What can hang from each mark
q634: q145
q560: q145 q813
q340: q560 q634
q813: q340 q560
q559: q560 q813
q145: q340 q559 q634 q813

Each row was made from one small tree. Brackets hold a mark, then the marks that hang from it, in the order of their numbers. Every link used is in the known rows. Write each row's tree.
Known rows
(q340 q560): [-45.7  12.2   7.3  50.0  19.3  10.2  -9.6  -6.8   0.0   4.1  -3.7  23.5
  18.7 -10.4  16.4 -19.0  17.6   2.1   5.6  17.6   4.0 -22.2 -16.0]
(q340 q560 (q634 (q145 q813))): [ -5.8  -6.6   4.3  13.7   4.9  -1.6  -3.6  13.3   8.7 -24.7 -11.5   9.5
  22.9  -1.9  10.0  -5.7  -2.2   4.8  -6.5  -0.5   5.9 -19.3   0.0]
(q145 q340 q634 q813): [ 30.4 -25.4   0.4 -42.3  -2.2   0.5  20.7   5.8 -13.3 -17.4 -13.1 -20.6
  -5.1   1.2 -23.1   9.9   0.9  -4.1   1.9   1.3 -15.7  22.3  -0.5]
(q634 q145): [-26.4   8.9  11.1  56.2   9.6 -10.3  -9.5  15.3  -1.4  14.9   4.1   8.9
  14.2   5.5   7.1   5.9  19.5   9.6  -3.6   4.7  11.0 -35.1   0.5]
(q145 q634): [-15.9  -5.7  -0.1  23.4   6.7  -2.9   1.1  12.7   2.2  -6.8  -8.6   3.9
   8.3  -5.8   0.7   3.3   8.7  -0.4  -5.9   7.5  -0.2 -10.5  -6.7]
(q813 q340 (q560 q145)): [-56.3  31.9   3.9  46.6   0.0 -12.8  -6.9 -19.5   9.7  13.4  21.8  21.4
   9.2  -4.7  23.7   7.2  -2.1  10.6  -8.4   4.3  -1.3 -10.0 -13.7]
(q145 q340): [-13.6   1.1   4.2  16.6   8.9   2.5   3.9  -4.9  -6.1  15.0  -0.3   3.9
  -1.0   5.9  -4.4   9.0  17.2  -2.0  12.0  10.6   0.9  -6.3  -6.4]
(q813 q340 (q560 (q145 q559 q634))): [  9.8  11.7  -5.7 -24.2 -17.8  -4.6   0.6 -13.0   3.3   0.0  17.7  -6.1
 -17.9  -0.3  23.9   4.2 -17.9   9.1  -7.5  -3.3  -6.7  21.2   6.6]
(q340 (q560 q145 q813) q634): [-49.2  20.3  14.5  39.3  14.2  -4.2 -28.4  -7.6  18.7 -10.6  -8.1  14.9
  23.6 -14.9 -10.4   5.4  -2.4   6.8  -5.4 -15.8   4.8 -14.7  -8.4]
(q560 (q145 q340 q559)): [ 27.9   7.4   9.1 -25.7   2.7  12.8  -4.2 -13.9  -1.3  16.6  10.8 -18.5
 -27.4   6.0  -0.7   9.8  -1.6   4.5  11.9  -9.7  -3.6  11.2   1.8]
(q813 q560): [-54.8  20.7  -1.6  57.2   5.3   0.0  -9.1  -6.0   4.2  17.0  10.4  32.0
  -1.5   2.4  14.7  25.9  15.3   0.0   7.1  23.1  13.5 -17.5  -6.9]
(q634 (q145 q559)): [  9.8   1.4   6.0  19.6   2.2   0.7  -7.6  15.0  -9.0  17.2   6.1  -4.4
  -8.8  10.9  13.0   4.1  14.2  10.7   4.6   4.0  11.9 -20.8  15.1]
(q560 (q145 q559 q634) (q813 q340)): [  3.1   1.2   6.6 -18.2  -5.7 -15.8  -2.6  -0.8 -13.0  -3.9  -1.2 -25.7
   3.2  -8.1 -14.6  -4.0  -8.2  15.6 -12.7 -20.0 -14.9  17.4  10.2]
(q634 (q145 q559 (q813 q340 q560))): [  8.0  -0.3  -4.0  -9.6 -16.7  -9.9  12.2   1.3 -19.5   5.8  14.4  -3.2
  -7.0  14.6  18.3   8.3  -0.1  14.2  -0.5  10.7   0.2   5.1  18.8]
(q559 (q813 (q340 q634) q560)): [-53.2   9.0 -29.7  45.0 -17.1 -13.8   6.9   1.6  29.5  10.3   9.3  52.0
  31.4  -0.1  18.9  -2.8 -10.5 -24.2  -9.3  34.2  10.0  -8.4 -17.5]
(q559 q560): [-44.8   2.6  -9.3  53.2  21.9  -1.4   5.7   6.9   2.3  -6.7  -5.1  19.7
   6.5 -15.1   6.7 -18.8  12.1  -6.1 -11.1  -3.7   6.9 -32.5 -23.5]
(q340 (q560 q813)): [-61.1  14.8  13.8  56.0  19.0  -1.4 -16.8  -6.2 -12.7   8.6  -9.2  17.6
  24.9 -10.5 -14.4  -5.5  23.5   5.9   7.2  11.2   3.1 -16.5  -4.8]
(q145 (q340 q560) q559 q634): [ 52.9 -13.9  -1.0 -61.1  -5.7  20.1   5.8 -11.0 -13.0  -2.6  -6.4 -19.7
 -22.8   4.3   4.1 -18.5  -0.2  -4.1  16.6   8.6  -7.3  30.1  12.2]
(q340 q634): [-40.6   0.8  -6.1  44.7  11.0  -3.5  -5.8  13.9  20.2 -10.7 -10.3  25.9
  15.2  -3.1  12.8  14.6   4.2  -1.8  -3.1   6.8  14.2 -28.4 -10.6]
(q340 q560 (q634 (q145 q559 q813))): [ 28.9 -13.2  -0.9 -23.6  -1.9   9.3  -1.4  13.0   1.5 -23.0  -9.8  -3.2
   0.3   3.9  15.1  -6.7  -8.0   6.2   1.5  -1.7   6.8  -5.4  14.1]
(q634 (q145 q813)): [-12.1  -4.2  11.4  33.1   8.6  -9.3   1.7  18.7  -9.2  -1.2  -2.3  -2.5
  14.8   2.9  -6.4   8.2  13.3  10.6  -6.5   0.2   1.3 -22.9   0.1]
(q340 (q634 (q145 q559))): [ 15.1  -5.2  -3.5   6.8  -4.0  -2.8  -9.4  22.6   9.9  -1.4  -1.7   3.0
  -5.7  12.3  19.1  13.6   0.2   6.2  -0.5  -2.9  19.5 -22.0  17.6]
(q340 (q560 (q145 q559) q813) q634): [-13.6  13.8   9.2   2.2   6.9   6.7 -25.6  -7.8  11.6  -8.7  -6.9   2.3
   0.4  -8.5  -4.2   4.1  -8.4   8.7   2.4 -16.6   6.3  -0.5   5.6]
(q813 q340 (q560 (q145 q634))): [-25.9  18.2  -0.5  12.6 -10.3 -15.2  -2.0 -12.9  11.8  -2.0  16.3   6.8
   5.4  -6.3  17.5   4.8 -12.2   7.3 -14.6  -1.3  -8.2   7.0  -7.6]

Write each row's tree
[  0.8  12.2   1.3  -2.7   7.1  17.9 -18.5  -9.1  25.5 -13.1  -1.1   7.8
  -6.2  -9.1  25.8  -9.2 -14.5   4.4   1.2  -9.6   6.4  -5.9  -5.0] -> (q340 (q560 (q145 q559)) q634)
[  7.6  -8.7  -7.0 -17.7   5.8  -0.8   8.4  -3.9 -25.7   6.8  -7.4 -12.3
 -22.2   1.2 -28.8  -3.7  11.7  -6.1   7.9 -15.1   2.7   8.6   7.7] -> (q145 q340 (q559 (q560 q813)))
[ 51.8 -19.0  -4.5 -54.2  -8.2  10.0  11.2   2.3 -12.7   1.9  -4.6 -22.8
 -28.1  10.7  -4.9   5.5   0.9  -3.4  12.5   3.7  -5.1  24.7  14.0] -> (q145 q340 q559 q634)
[ 13.0  -1.0  -6.6  25.9  -7.5   2.8  -3.4  18.9   2.6  33.0   9.8   9.6
   7.8   9.1   0.5 -11.7   7.3 -14.6   0.1  21.6   9.8 -15.4   3.2] -> (q634 (q145 (q559 q813)))
[-53.0  17.5   7.8  54.1  23.2 -12.9 -11.3  -1.3   0.7  -2.5  -1.9   5.2
  10.0 -20.6 -25.8  -4.0   6.3   3.0 -17.2 -30.7   1.4 -23.4 -18.6] -> (q559 (q560 q145 q813))
[ 31.1 -15.7 -23.2 -26.4 -14.1  12.5   9.4   7.2  17.4  14.2  -2.7  13.3
  -5.0  10.7  -3.9   0.0  -9.7 -30.5  10.2  20.2   7.5  12.1  -1.7] -> (q145 (q340 q634) (q559 q813))
[ -8.5   0.3  -0.9  -6.9  -3.8   3.4  12.2 -12.9 -11.2   6.7   6.0   6.9
 -14.8   9.6  -9.7  32.4   7.8  -3.9  14.9  17.3  -1.8  14.8  -0.3] -> (q145 q340 (q813 q560))
[ 41.7  -5.1   6.7 -21.4  -6.8   2.4  -0.3   5.0 -16.1  23.5   8.2 -18.8
 -21.2  22.0   1.9   7.9  11.6   5.5  14.7   1.3   6.6  -0.5  21.7] -> (q634 (q145 q340 q559))
[  6.0 -15.5 -11.1 -12.7   4.2  -5.6   5.6  14.1 -18.0 -16.1 -16.1 -13.3
 -13.4 -10.8 -24.0  -9.0   2.5  -3.0  -9.8 -17.2   0.5   4.6   7.2] -> (q145 (q559 (q560 q813)) q634)
[ -6.7  17.0 -14.1   6.1 -17.8   0.7  -6.3 -13.8  39.8  19.9  17.5  29.0
   0.6   6.3  -5.4  23.6 -20.8 -28.3   1.3  11.5   8.8  10.4 -14.8] -> (q559 (q813 (q560 (q145 (q340 q634)))))
[ 42.5  -0.2   9.9 -27.8  -4.3  13.1  -4.5  -8.0 -16.4  18.9   6.7 -14.6
 -15.9  15.7  10.7 -15.5  11.4   3.4  19.0   5.7   3.5   4.7  19.4] -> (q634 (q145 (q340 q560) q559))
[  6.1   2.7  17.2 -17.6  -0.7 -11.8  -8.0  -5.9  -6.8   3.3  -2.8 -26.5
  -1.7  -1.7 -43.1  20.8   0.0   4.8  -1.1 -21.5 -12.3  19.2   4.9] -> (q560 (q145 q340 q634) q813)
[ 61.6  -9.3  -6.9 -51.8 -16.8  12.2   5.3  -3.1  10.8  16.8   7.7 -19.2
 -15.4   2.0 -18.5  -9.6 -18.2 -23.5   0.8   1.5 -12.3  33.4  -3.8] -> (q560 (q145 q340 (q559 q813) q634))
[  6.6 -19.0  -6.1 -19.8   1.4   0.3  15.1   6.5   4.9 -20.9 -14.3   1.3
   1.9   4.5 -10.6  21.7  -3.9  -4.7   3.8   0.6  -0.8   3.9  -4.7] -> (q145 (q340 q634) q813)
[ 15.9  -1.3   2.3 -26.8   6.5  19.8  -6.4  -5.7  16.1 -29.5  -7.4  -2.3
  -6.3 -11.4  13.9  -4.9 -20.8   5.4  -1.9 -13.8  -3.4   6.0  -5.3] -> (q340 (q560 (q145 q559 q813)) q634)
[ 71.9 -19.1   5.9 -82.5  -9.2  11.9  13.7  -3.3  -9.0 -15.8  -2.6 -42.6
 -32.3   1.8 -19.8  10.7 -17.7   3.2   1.7 -20.1 -20.2  39.4   7.9] -> (q560 (q145 q340 q559 q634 q813))
[ 23.4 -10.6 -14.0 -23.9   7.0  10.9  15.6  -3.9 -12.2   0.9  -1.6  -7.4
 -29.5   1.1   1.4 -16.7   5.4  -9.9   6.6  -7.7   3.3   2.9  -2.5] -> (q145 q340 (q559 q560))
[ 29.6 -18.1 -24.1 -36.6   0.4   7.7  14.9   4.6   6.9 -17.7  -9.3   0.3
 -26.8   1.9   7.5  -7.4  -9.0 -13.4   1.8 -14.2  10.8   1.7   0.1] -> (q145 (q340 q634) (q559 q560))
[ 10.1   7.4  15.5 -19.3   2.8   7.6 -19.7  -8.3  -6.5  -5.0  -4.8 -20.5
  -6.3 -12.0 -15.9  -7.5  -4.8   9.9   0.9 -15.9  -8.4  17.6  10.2] -> (q340 (q560 (q145 q559 q634) q813))
[ 17.0 -11.9 -20.4 -19.2 -14.4   8.2  14.2  -1.2  -0.8   3.1  -2.1   7.8
  21.7 -10.0  15.2 -59.6  -9.3 -20.5  -5.8  28.7 -13.4  18.8  -8.6] -> (q145 (q559 (q813 (q340 q560))) q634)
[-22.4  15.0 -13.5  19.4 -19.4 -12.8   2.9  -9.4  21.6  13.8  19.9  19.5
  22.3  -8.4   4.5 -11.5 -19.5 -17.1 -18.8  15.2  -9.9  12.7 -19.0] -> (q559 (q813 q340 (q560 (q145 q634))))
[ 66.2 -27.6  -1.4 -85.1  -7.1  21.3  18.2  -8.0 -21.2 -19.3 -13.1 -30.2
 -22.2   1.7  -7.8 -15.0  -5.9  -3.5  13.4   5.0 -17.8  41.5  10.2] -> (q145 (q340 q560) q559 q634 q813)
[-42.6   2.4   2.4  43.7  -3.9 -36.9  -7.0  19.4  -2.5  -3.1  -5.9   8.3
  39.3   4.8  -6.1   7.0   6.3  13.6 -13.5  -8.7   8.9 -26.4  11.6] -> (q560 (q813 (q340 (q634 q145))))
[ 22.9 -11.3   5.8  -3.3   1.8   2.2   5.1  17.5 -16.7   0.6  -0.2 -14.5
  -8.7   8.9   1.1   7.6   8.1  12.1   0.5  -0.3   2.5  -8.9  14.8] -> (q634 (q145 q559 q813))
[ 17.4  -7.9   4.3 -16.5  -2.6  -0.3  10.7   0.4 -23.9  -7.3   0.4 -11.8
  12.6   1.4  20.9 -36.6   2.3  15.7  -2.1   4.3 -10.1   0.1   9.9] -> (q634 (q145 q559 (q813 (q340 q560))))
[ 33.7   0.2  -0.7 -38.7  -3.4   9.6  -5.5  -6.5  18.1  -2.3   3.5 -11.0
 -24.9   7.0   5.1  18.7 -15.1   0.2   6.6 -16.5   4.4   9.8   4.2] -> (q560 (q145 (q340 q634) q559))
[-62.5   1.4  -5.2  45.1   4.4 -27.5  -1.6  10.6   0.0  -9.4 -12.4  18.2
  36.5  -6.1  -6.1   6.6   6.0   7.1 -10.1  -0.2   3.7 -17.9  -3.5] -> (q560 (q813 (q340 q634)))
[-20.6   8.3   5.6  32.8  -3.4  -8.6  -1.7   6.6  -6.1   7.5  10.3  12.0
   0.4   9.6   0.7  29.1  10.4   7.8  -0.4  10.9   9.0 -14.2   7.2] -> (q634 (q145 (q813 q560)))
[ 13.5  13.5   6.0 -23.2 -12.2  -1.2  -5.8 -18.3   9.9   7.5  15.5  -7.8
 -22.4   5.6  -5.0  28.7  -9.7  -1.9   3.7  -4.0  -3.6  23.4   1.5] -> (q813 (q560 (q145 q340 q634)))
[ -2.2   7.5   4.1  -0.6   3.6  -1.2  -7.8  -6.0  24.4  -5.3   0.8   1.8
  -2.0   0.8  -0.9  20.2  -9.6  -1.2  -1.0 -15.6   3.4  -4.3  -9.1] -> (q560 (q145 (q340 q634)))
[ 20.0 -11.0  12.8  -8.0   0.0  -6.4  10.3   8.1 -16.9   5.1   0.2 -16.2
   1.8  12.5 -17.2  12.9  11.3   5.3   4.2  -1.8  -3.6  -2.6   7.8] -> (q634 (q145 q340 q813))
[-55.4  27.6  24.2  50.6  20.8  -1.0 -26.0 -15.5  -1.3   8.5  -0.8   7.7
  20.8 -15.7 -16.1  -3.7  11.5  11.5   0.3  -8.5  -2.9 -14.2 -11.1] -> (q340 (q560 q145 q813))
[ 35.9 -12.5  10.6 -46.9  -1.5   1.5  11.7  -3.6  -1.7 -17.6  -3.8 -31.6
  -9.6  -4.4 -25.7  12.2 -11.8   1.8  -6.1 -19.0 -21.1  24.9  -5.6] -> (q560 (q145 q340 q634 q813))
[-49.5   8.5 -10.2  49.2   2.9   0.2   6.9  -8.1   5.1  16.4   3.1  34.6
  49.2 -14.2  16.6 -56.8   6.8 -18.9  -6.2  35.1  -7.8 -12.3 -28.4] -> (q559 (q813 (q340 q560)))
[ 43.0 -10.4  -5.9 -25.4  -0.9   1.0  11.0   5.5 -14.8   7.4   5.6 -17.8
 -26.9  10.8   1.7 -16.0   5.6  -3.7   1.7 -16.5   7.2  -5.3  11.8] -> (q634 (q145 q340 (q559 q560)))
[-32.5  -9.1  -8.4   8.4   6.2  -3.3  13.8  -1.1   5.4 -34.9 -14.9  18.8
  35.3 -13.7  21.1 -26.4  -7.5   3.5  -9.8   7.1  -8.6  -7.2 -15.2] -> (q145 (q813 (q340 q560 q634)))
